Known rows, with every way that one mark hangs from another:
S(A(W)): [ 2 -1  2  5  4 -9 -5 -7 -2 -1  5  4 -3  3 -9  1 -3  0  3  1 -3 -2 -4 -1
 -3  2 -5  7 -5 -1  9  3 -7  0  2 -3  6  3]
G(L(J(V))): [ 1  0  3 -2  5 -1 -6  4 -7 -8  8  2 -3 -2 -7  4  9  0  3 -3  3 -6  6 -1
  1 -9 -2  1  3 -4 -4 -6 -2 -1  8  2 -4 -2]
V(J(Z)): [ -2   0  -3   0   4  -1  -1   2  -4  -8   6   1  -1  -4  -3   2   7   0
   4  -8   1   1   0   2  -1  -7  -5   2  -6  -1  -5  -4  -2 -12  -7  -5
 -13  -2]
L(J(U)): [ 1  0  5  0  2  4  1  6 -2 -2  2  1 -2  4 -3  5  8  6 -5 -6  2 -3  3  0
  1  7 -3 -2  9 -7  3 -2 -6 -3  3  3 -5 -1]
W(A T X): [ 13  -2   8   1  -2 -18  -4  -8  -3   8   4   1   4  -2  -6   4   5 -20
  -2   2   0  -4   4  -1  11  -3   3  -2   4  -3  10   1  -6  13  -9  -9
  -5   0]
J(L U V Z): [ -5   2  -2  -2   4 -15 -12   6  -9 -20  23   8  -4   2 -10   3  10  -4
   3 -25   2  -4  14   1  -5  -4  10   4   1 -13  10 -10  -5 -11   7   0
 -11  -6]
T(C W(A(K) X)): [  7   0   7   1  -7 -15  -7  -5   1  12  -7   0   5  -6 -12   1   7 -21
   1  -7   0 -10   5   7   8  -2   6  -1   2  -1   6  -1  -4   1   3  10
 -10   4]
A(W): [-2  0  1  2  2 -3 -1 -1 -1 -3  7  0 -1  3 -9  0 -7  1 -4  3  0 -1 -4 -2
 -5  6 -2  3 -4 -1  5  1 -6 -2  2 -3  4 -1]
S(A(W) B): [  7  -1   2   7   4  -9 -11  -9  -4  -4   0   6  -8   3 -14   9   4  -5
   5  -2  -7   0  -1  -1  -5  -5  -6   7  -5  -3  13   4  -8   7   3  -4
  10   5]
S(A(K(J) W(T)) B): [  9   4   6   3   4 -12 -11  -7  -7   0  -7   7  -8   3 -24   9   1 -12
   1  -5 -10   5   2  -3  -6 -21  -6  10  -6   0  16  -5  -9  14  -3   1
   8   6]
J(L U V Z(M)): [-11   0  -2   0   4  -9 -14   1  -6 -13  29   7  -3   7 -10   5  14  -3
   9 -22   2  -5  14   0  -5   1  10   5   5 -13   8  -9  -2 -11   7   1
  -7  -5]
G(L(J(U Z))): [  0   3   2  -3   6   1  -3   7  -7  -7  10   6  -2   2  -3  11  17  -1
  -2 -11   4  -2   8   2   0   0  -5  -1   3 -11   4  -5  -3  -8   9  -4
 -12  -4]
T(W(X)): [12  0  5  0 -7 -8  2 -2 -2  7 12  1  1 -1  1  3 -2 -8  1  1 -1 -6  2  3
  1 -6  4  2  4 -4  6 -6  6  3  3 12 -8  1]
K(A J(L U V Z)): [  2   3   1  -4   2  -3 -14  14 -13 -23  31   5  -9   3  -9   4   6  -1
   0 -23  -5   1  21   1  -1  -3  11   8  -4  -9   0 -17  -8 -10   2  12
 -16   1]
L(J(V)): [  4  -1   2   2   4   0  -3   5  -4  -9   3   2  -5  -4  -8  -2   0   8
   2  -6   1  -5   2  -3   2 -11   2   2   8  -6  -2  -6  -6  -2   4   6
  -4  -1]
Z(M): [-7 -2  1  2  0  6 -2 -6  3  7  7 -2  1  5 -1  3  5  1  7  3  1 -1  0 -1
 -1  7  0  1  4  0 -3  1  4  0  0  1  5  1]
L(J(K(A) U)): [  2   2   7  -1   2   6  -7  13  -4  -6  21   2  -6   3  -7   2  15  12
  -6 -11  -3  -2   8   3   5   8  -6   0   4 -12   0  -8  -7 -10   3   4
  -8   3]
J(K(A) L U): [ -3   4   4  -3   0  -2 -14  10  -5 -11  35   4  -3   6  -8   2  17   1
  -3 -15  -5  -2  16   4   1  16   0   2  -7  -9   4  -9  -3 -11   3  -2
  -7   3]
K(A(S)): [ 10  -1   0   2   2  13  -4   9  -2  -3  11  -2  -1  -1  -6  -3  -7   6
  -3   5  -1   1  -2   0   1 -12  -1  -1  -6  -4  -5  -1  -9  -4   0   6
   2   2]
Z(J M): [ 2 -1  1  2 -2 11  2 -7 -1  6  1 -1 -1  4 -1  7 -1  4  7  4  2 -1  5  3
  1 -4 -4  4  4  0 -3  0  7 -4 -2  4 -4  5]
W(A X): [  5  -2   2   2  -4 -12  -5  -3  -4   7   0  -1   2  -3  -5   5   9 -13
  -2   1   0  -6   5   1   9  -2   0  -2   3  -1   6   4  -6   2  -5  -2
  -6   3]
Z(J): [ 8  1  0  0 -2  4  4 -1 -4 -2 -7  1 -2  0  1  4 -6  2  1  0  1  0  5  4
  2 -9 -4  2  0  0 -1 -1  4 -4 -2  2 -9  3]
U(J(L V)): [  1   0  -1  -2   1   0  -6   0  -9  -7  15   2  -6  -2 -13   0   7  -2
   2  -6  -1  -2   8  -8  -2  -9   7   6  -1  -6   0 -10  -5  -3   3  -1
  -8  -3]
V(J(K L(G) Z)): [ -9   3  -3  -4   8  -6  -9   7  -6 -13  14   6  -4  -3 -14   2  14   3
   6 -16   3  -1   7   1   0   3  -6   7 -10  -2   2 -10  -1 -12  -3  -6
 -18  -3]
U(J(K(A))): [ 3  2  2 -4  0  8 -4  6 -5  1 20  0 -7 -3 -9  0 12  9 -5 -2 -6  4  3 -2
  3 -2 -4  3 -5 -9 -4 -9 -4 -8  0 -1 -9  3]
W(A(K(J(L)) S) T): [  8   2   3   2   3  -3  -7   2  -7   1   1   1   2   1 -22   1  -6 -18
  -7   0   0   1   7  -6  -1 -17   4   0  -6  -2   8  -6 -15  11  -5  -6
  -6   2]
L(G J(K(A) Z)): [  4   2   3  -5  10   0  -8  15  -3 -12   4   5 -10  -5 -13   0   6  16
   0 -13   1   2   4   1   7   2  -6   6   1 -11   2 -11  -7  -7   6   9
 -15  -1]
U(J): [ 2  0  0 -2  0  7  3 -2 -4  5  2 -1 -4 -1 -5  3  6  3 -4  3 -1  3 -1 -6
 -1 -4 -1  1  0 -4 -1 -4 -3 -1  0 -3 -6 -1]
T(W(A(K(J) S) X)): [ 11   1   2   2  -6  -7  -2   3  -7  11   3  -1   1  -2 -15   4  -4 -14
  -6   2  -1  -5   3   1   0 -23   3   0   1  -5   8  -7  -7   5   0  17
 -13   4]
L(G J(K)): [ -2   1   3  -3   8   1  -2   8  -1  -2  -6   3  -6  -2 -11   1   5  14
  -1  -5   3  -3  -1  -1   5   6  -7   3   7  -4   4  -6  -3   1   5   6
  -7  -1]
G(L): [-2  1  0 -3  2 -1 -2  0 -3  0  5  1  1  1  0  5  8 -6  1  2  1 -2  4  2
 -1  0 -3 -1 -4  1 -2  0  4  1  4 -4  0 -1]
J(L Z(M)): [-4  2 -2  2  3  4 -9 -2 -2 -7 19  5 -1  4 -5  3  7 -4  9 -9  2  1  9 -4
 -3  3  4  5 -3 -5  4 -5  1 -8  5 -8 -6 -1]
U(J(K(A) L(G) V)): [ -2   1   1  -7   5  -4 -14   8  -9 -10  21   3 -11  -3 -21  -1  11   7
   2 -11  -3  -1  10  -4   1   0   4   9  -5  -9  -1 -15  -7  -5   4   7
 -12  -1]
V(J): [ -4  -1   0   1   1   2   0   0  -2  -1   2  -2   0  -2  -3   2   6  -1
   3   0   0  -1  -1   1   0  -1  -6   1  -5   4  -9  -1   0  -6 -10  -2
  -6   1]
C(T(W(A))): [  7  -6   0  -3   0 -18 -10  -4   2   4  10  -2  -3   2   1   3 -13  -6
  -3  -8  -2  -3   3   3  -5  14   6   2   3  -8   7   0   2  10   4   3
 -11   2]

Rows:
[  2   2   1   1   3  10 -13   6  -7 -14  36   1  -8   7 -14   4  -2  -1
   2  -6  -4   6  12  -5  -5   9   3  13 -12  -4   0 -13  -7 -11   2   2
  -8   4] -> K(A(W) J(L Z(M)))
[ -7   1  -3   0   1  -7  -8   0  -4   4  -5  -2  -1   1 -15   5   8 -10
   0  -8  -1   3   9  -1  -1  -4   0   3  -2  -3   2  -5  -7  -2  -3   3
  -9   4] -> W(A(K(J(Z(M)))))
[  5   2   2  -2   0   3 -13  10 -10 -17  25   0  -8   1  -9  -2  -2  -2
   2  -9  -6   1  17  -3   1  -3   9   9  -7   0  -8 -15  -5  -3  -1  13
  -8   5] -> K(A J(L V))
[  8  -3   4   3  -3 -10  -4  -7   5   2   4  -2   2  -2  -2   0   0 -16
   2  -3   1  -8   3   5   4  23  10  -2   0  -3  -1   2  -4   5   9   0
 -11   1] -> T(C W(A))
[ 14   1   5   4   0 -13 -10  -3  -6  11 -12   3   3  -4 -24   8   6 -21
  -4   2  -2  -3   1  -1   5 -36  -2  -5   2  -6  17   2 -14  14  -8  -3
   2   2] -> W(A(K S(B)) T X)
[ 16   1  11   4   2  10  -7   1  -1   2  17   2   3  -1 -17  -2  -9  -2
  -5   6  -1  -4  -6   0   7 -14   2   1  -5  -2   5  -1 -16  -1  -3   0
   5   0] -> K(A(S W(T(C) X)))
[-11   2   0  -3   6  -2  -8   5  -4  -7  10   2  -3  -1 -13   1  13   2
   5  -8   2  -4   6   1   0  10  -7   5  -9   3  -2  -7   0  -7  -5  -3
 -11  -1] -> V(J(K L(G)))
[-11   1  -2  -2   0 -10  -8   2  -5   4  -1  -1  -1   5 -15   9  14 -10
  -3 -13  -1   2  10   2  -2   2   0   1   2  -7   6  -4  -7  -3  -2   5
 -10   3] -> W(A(K(J(U Z(M)))))
[ -2   5   0  -4   3  -6 -10  12  -4 -10  29   6  -4   1  -5   3  17   8
  -4 -21  -4   2   9   8   2   3  -3   1  -3 -16   6  -9  -4 -16   4   1
 -12   0] -> J(K(A) U Z)
[ -1   5  -3  -4   3   3  -2   3  -7  -1  17   6  -6  -5  -8   3  13   9
  -4 -10  -2   5   1  -3   1 -11  -3   2  -3 -13   5 -10  -4 -12   4  -8
 -15  -3] -> U(J(K Z))
[ -2   2  -3  -4   7  -7  -7   5  -3 -13  -2   6  -4  -1  -9   2   1  -3
   5 -12   5   1   8  -2  -2   5   4   7  -4  -3   8  -6  -3  -3   6  -1
 -11  -5] -> J(L(G) Z)
[  6   1   1  -2   2   1  -1   1  -5  -7 -11   3  -5   2  -6   5  -6   0
   4  -3   4  -1  10   1   1   1  -2   7  -3   2   3  -4   3   0   1   5
 -12   1] -> Z(J(L(G)))
[ 10   4   2  -1  -2   6  -9   6  -8 -11  22   4  -6   0  -6   1   2   4
   2  -7  -4   1  17   4   5  -4  -5   7 -11  -4  -1  -9   2 -12   0  -1
 -15   8] -> Z(J(K(A) L))
[-3  0  4 -3  5 -4 -6  6 -8 -7 11  3 -2  2 -7  8 15  0  0 -9  3 -7  9  2
 -1 -3 -1 -1  7 -8  0 -5 -3 -3  8  3 -5 -3] -> G(L(J(U V)))
[ -5   3  -1   3   3   4  -3   6  -4   2  -4   0   2   1 -26  -3 -12   4
  -8   3   2   0 -10  -2 -10 -26  -7   1  -7  -3   9   0 -14  -6   2   4
   9   0] -> A(K S W)
[ -5   2   4  -1   4  -5  -6   9  -6  -8  19   5  -5   0 -10   1  14  13
  -2 -17   0  -7   6   3   2  -3  -1  -1  11 -13   5 -10  -6  -8   5   5
  -7  -2] -> L(J(K U V))
[  5   3   4   5  -1 -15 -15  -7  -7   6 -12   7  -5  -1 -24   9  10 -10
   4  -6  -9  -1   1   1  -2 -30 -11   8  -4  -1  19   2  -8   2  -2   6
  11   8] -> S(A(K W(X)) B)
[ -2   4   9   0   3  -7  -5  -4   2   2  -8   3   4   0 -22  -4  -6  -9
  -3  -5   0  -1  -4   1  -2  -6  -1   3  -6   2   9  -2  -9   1  -1  -4
   7  -1] -> A(K W(T(C)))
[  0   1  -2  -6   6   0  -4   3  -7  -6   0   5  -8  -2 -12   5   6   0
   0  -8   3   4   5  -8  -2   1   3   7  -3  -7   6  -9  -6  -4   5  -2
 -16  -6] -> U(J(L(G) Z))
[  0   3  -1  -4   4  -9  -9   4  -8 -13   5   6  -7  -2 -14   1   0   6
   7 -14   2  -6  13   4   2  -8   0   8  -1  -3   6 -11   3  -5   4   7
 -14   0] -> Z(J(K L(G) V))
[ 10  -5   3  -3  -3 -19 -11  -4   0  10   9  -1  -1   0   0   6  -8  -9
  -3  -8  -2  -6   4   4   0   3   5   2   6  -7  11   0   3   7   1   7
 -12   2] -> C(T(W(A X)))
[-8  0  1  0  1  0 -5  2 -6 -7 15  1  0  5 -6  6 15 -6  1 -9  1 -4  9  2
 -3 11 -3  1 -5  0 -3 -3 -2 -9 -8 -5 -9 -1] -> V(J(L U))
[ -9   6   2  -4  -3  -1  -6   8  -8  -1  -1   2  -1   6 -13   4   8  -7
  -6 -14  -3   2  14   0  -5  -7   0   4  -3   1   5 -10  -3  -4  -2  10
  -5   3] -> A(K(J(L U)))
[ -1  -1   4   0   3  -4  -4   6  -5  -8   6   2  -4   1  -8   3   7   7
  -2 -13   2  -7   5   0   0  -3   2   0  12 -10   3  -6  -7  -4   4   9
  -5  -3] -> L(J(U V))
[ -5   6  -3  -4   1  -8  -6   9  -9  -8  -6   4  -5  -5 -15  -1   0   1
   0 -18  -2   3   7   0  -4 -32   2   6  -1  -4   3 -14  -4  -7  -1  16
  -9   0] -> A(K(J(V Z)))
[ -9   2   2  -3   3   1  -6   0  -3   1  12   4  -4  11 -10  10  13   5
   6 -10   3  -5  14   5   0  16  -4   6   4  -5   8  -6   7  -7   2   4
 -10   2] -> Z(J(K L(G) U) M)
[ -4   1  -1  -4   4  -4  -7   6  -7 -11   2   2  -7   1 -11   1  -3   0
   4 -10   1  -3  11  -4  -2  -1   9   9   0   4   1 -12  -2   5   2  14
  -8  -2] -> K(J(L(G) V))
[-11   1   1  -1   4   2 -10   6  -4  -5  35   1  -3   3  -8   6  25   7
   4 -16  -2  -1   7   8   1   7  -8   3  -5 -10  -6  -8  -1 -20  -6  -1
 -12   2] -> V(J(K(A) U Z(M)))
[ 13   0   8   4   6  11  -6   2   2  -4  16   1   1   1 -16  -5 -14   0
  -5   5   0  -1  -7   0   2  -4   3   1  -9  -3   1   0 -17   0   1  -5
   6  -1] -> K(A(S W(T(C))))
[ -4   0   2  -4   9  -7  -6   9  -3  -8  -2   4  -8  -5 -16  -2   4  15
   3 -12   3  -7   1   0   4  -3  -2   4   9  -6   3 -10  -5   0   7  12
  -8  -3] -> L(G J(K V))
[ 12  -1  11   2  -1 -11  -6 -11   2  10  -2   2   6  -5  -7   3   8 -21
   0  -2   1  -7   3   2  17   1   7  -4   4   1   8   4  -9  10  -6 -11
  -5   0] -> W(A T(C) X)
[ -9  -1  -3  -2   9 -11 -13   1  -4 -13  11   5  -5   1 -15   2   4   0
  15 -16   6  -4   9  -3  -3   1  10  10   3  -6   5  -9  -1  -3   8   7
  -7  -6] -> J(L(G) V Z(M))
[ -4  -3   0  -2  11  -5  -6   4  -2  -8  -5   3  -8  -2 -15   3   2  12
  10 -12   7  -4   1  -3   1  -3   3   7  13  -8   2  -8  -5  -1   8  13
  -8  -5] -> L(G J(V Z(M)))
[  7   0   6   1  -2  -1  -8   5  -4  -2  16  -1  -2   1 -11   0  -2   0
  -3   3  -4  -1   2   1   3  -3  -3   6  -6  -1   3  -2  -7  -7  -3   7
   1   4] -> K(A(W(X)))
[  3   0  -4   5   1  -5 -11   2  -4   3 -16   0  -1  -2 -22   6   4 -11
  -4   0  -1  -1   1  -1  -3 -22  -4  -5  -4  -6   8   5 -15   5   1   0
   3   3] -> W(A(K S(B)))
[ -5   4   1  -2   4  -2 -14  12  -9 -17  38   5  -4   1 -10   4  22   2
   1 -21  -3   0  15   5   0   7  -5   5 -12 -10  -1 -11  -4 -21  -5  -6
 -19   1] -> V(J(K(A) L U Z))
[ 16   0   9   7   2 -15 -11 -14  -5   3   4   9  -5   1 -15  11   5 -13
   5   0  -8  -2  -1  -2   2 -16  -4   7  -1  -3  20   2  -7  13  -3  -6
   9   4] -> S(A(W(T X)) B)
[  5   2  -2   2   4   1 -16  10  -6 -11  24   4  -7  -4 -17  -1   5  10
   2  -8  -6  -3   3   3   0 -28   0   0  -4 -12   1  -8 -10  -4   5   7
   2   2] -> J(K(A(S(B))) V)
[  6   4  12   3   1 -13  -9 -11  -2  10  -8   8   3  -3 -22   0   2 -11
   3  -6  -4  -4  -3   1   6 -21  -4   7  -3   3  16   1 -10   2  -4   0
   8   4] -> S(A(K W(T(C) X)))
[ -1   3   1  -4  10  -3  -3  11  -2  -8  -2   6  -8  -4 -11   2   6  15
   0 -14   4   0   0   0   4   0  -6   4   5 -10   8  -9  -5  -5   8   3
 -15  -4] -> L(G J(K Z))
[  2   0   2  -1   1   0  -9   9  -8 -15  22  -2  -8   1 -14  -2 -10   5
  -3  -4  -6   1   6  -1  -3  -3   4  10  -6  -1  -5 -11  -9  -4   0  15
  -3   3] -> K(A(W) J(V))
[-10   0  -1  -4   7  -7  -7   6  -6 -12   4   4  -3   3 -11   8  14  -3
   3 -17   5  -3   8   2  -4  12  -2   5  -4  -3   3  -6  -4 -10  -4   0
 -16  -6] -> V(J(L(G) U Z))
[11  1  8  1 -7 -1 -1 -5  3  9  5  2  3 -4  1  1  3 -9  4 -4  1 -9  1  6
  7 -1  8  0  4  1  3 -3  3  0  5 11 -7  1] -> T(C W(X))
[  1   5   2  -2  -1   0  -5   4  -8  -8  19   7  -3   5  -5   7  11   2
  -2 -14  -1  -3  16   6   1   2  -4   3  -2  -8   9  -7   3 -12   1  -4
 -15   3] -> Z(J(K L U))
[ -9   6  -2  -3   5 -16 -15   9 -10 -20  37  11  -5   1 -12   1  18   2
   2 -31  -1  -5  16   4  -3  -5   7   3   0 -17  13 -14  -4 -15   9  -4
 -14  -5] -> J(K L U V Z)
[  0   1   1  -3   3  -3 -10   6  -9  -8  31   1  -9  -3 -20  -2   6  11
  -4  -6  -6   0   2  -3  -2  -7  -1   7  -5 -12   0 -12 -10 -11   3   2
  -6   0] -> U(J(K(A(W)) V))
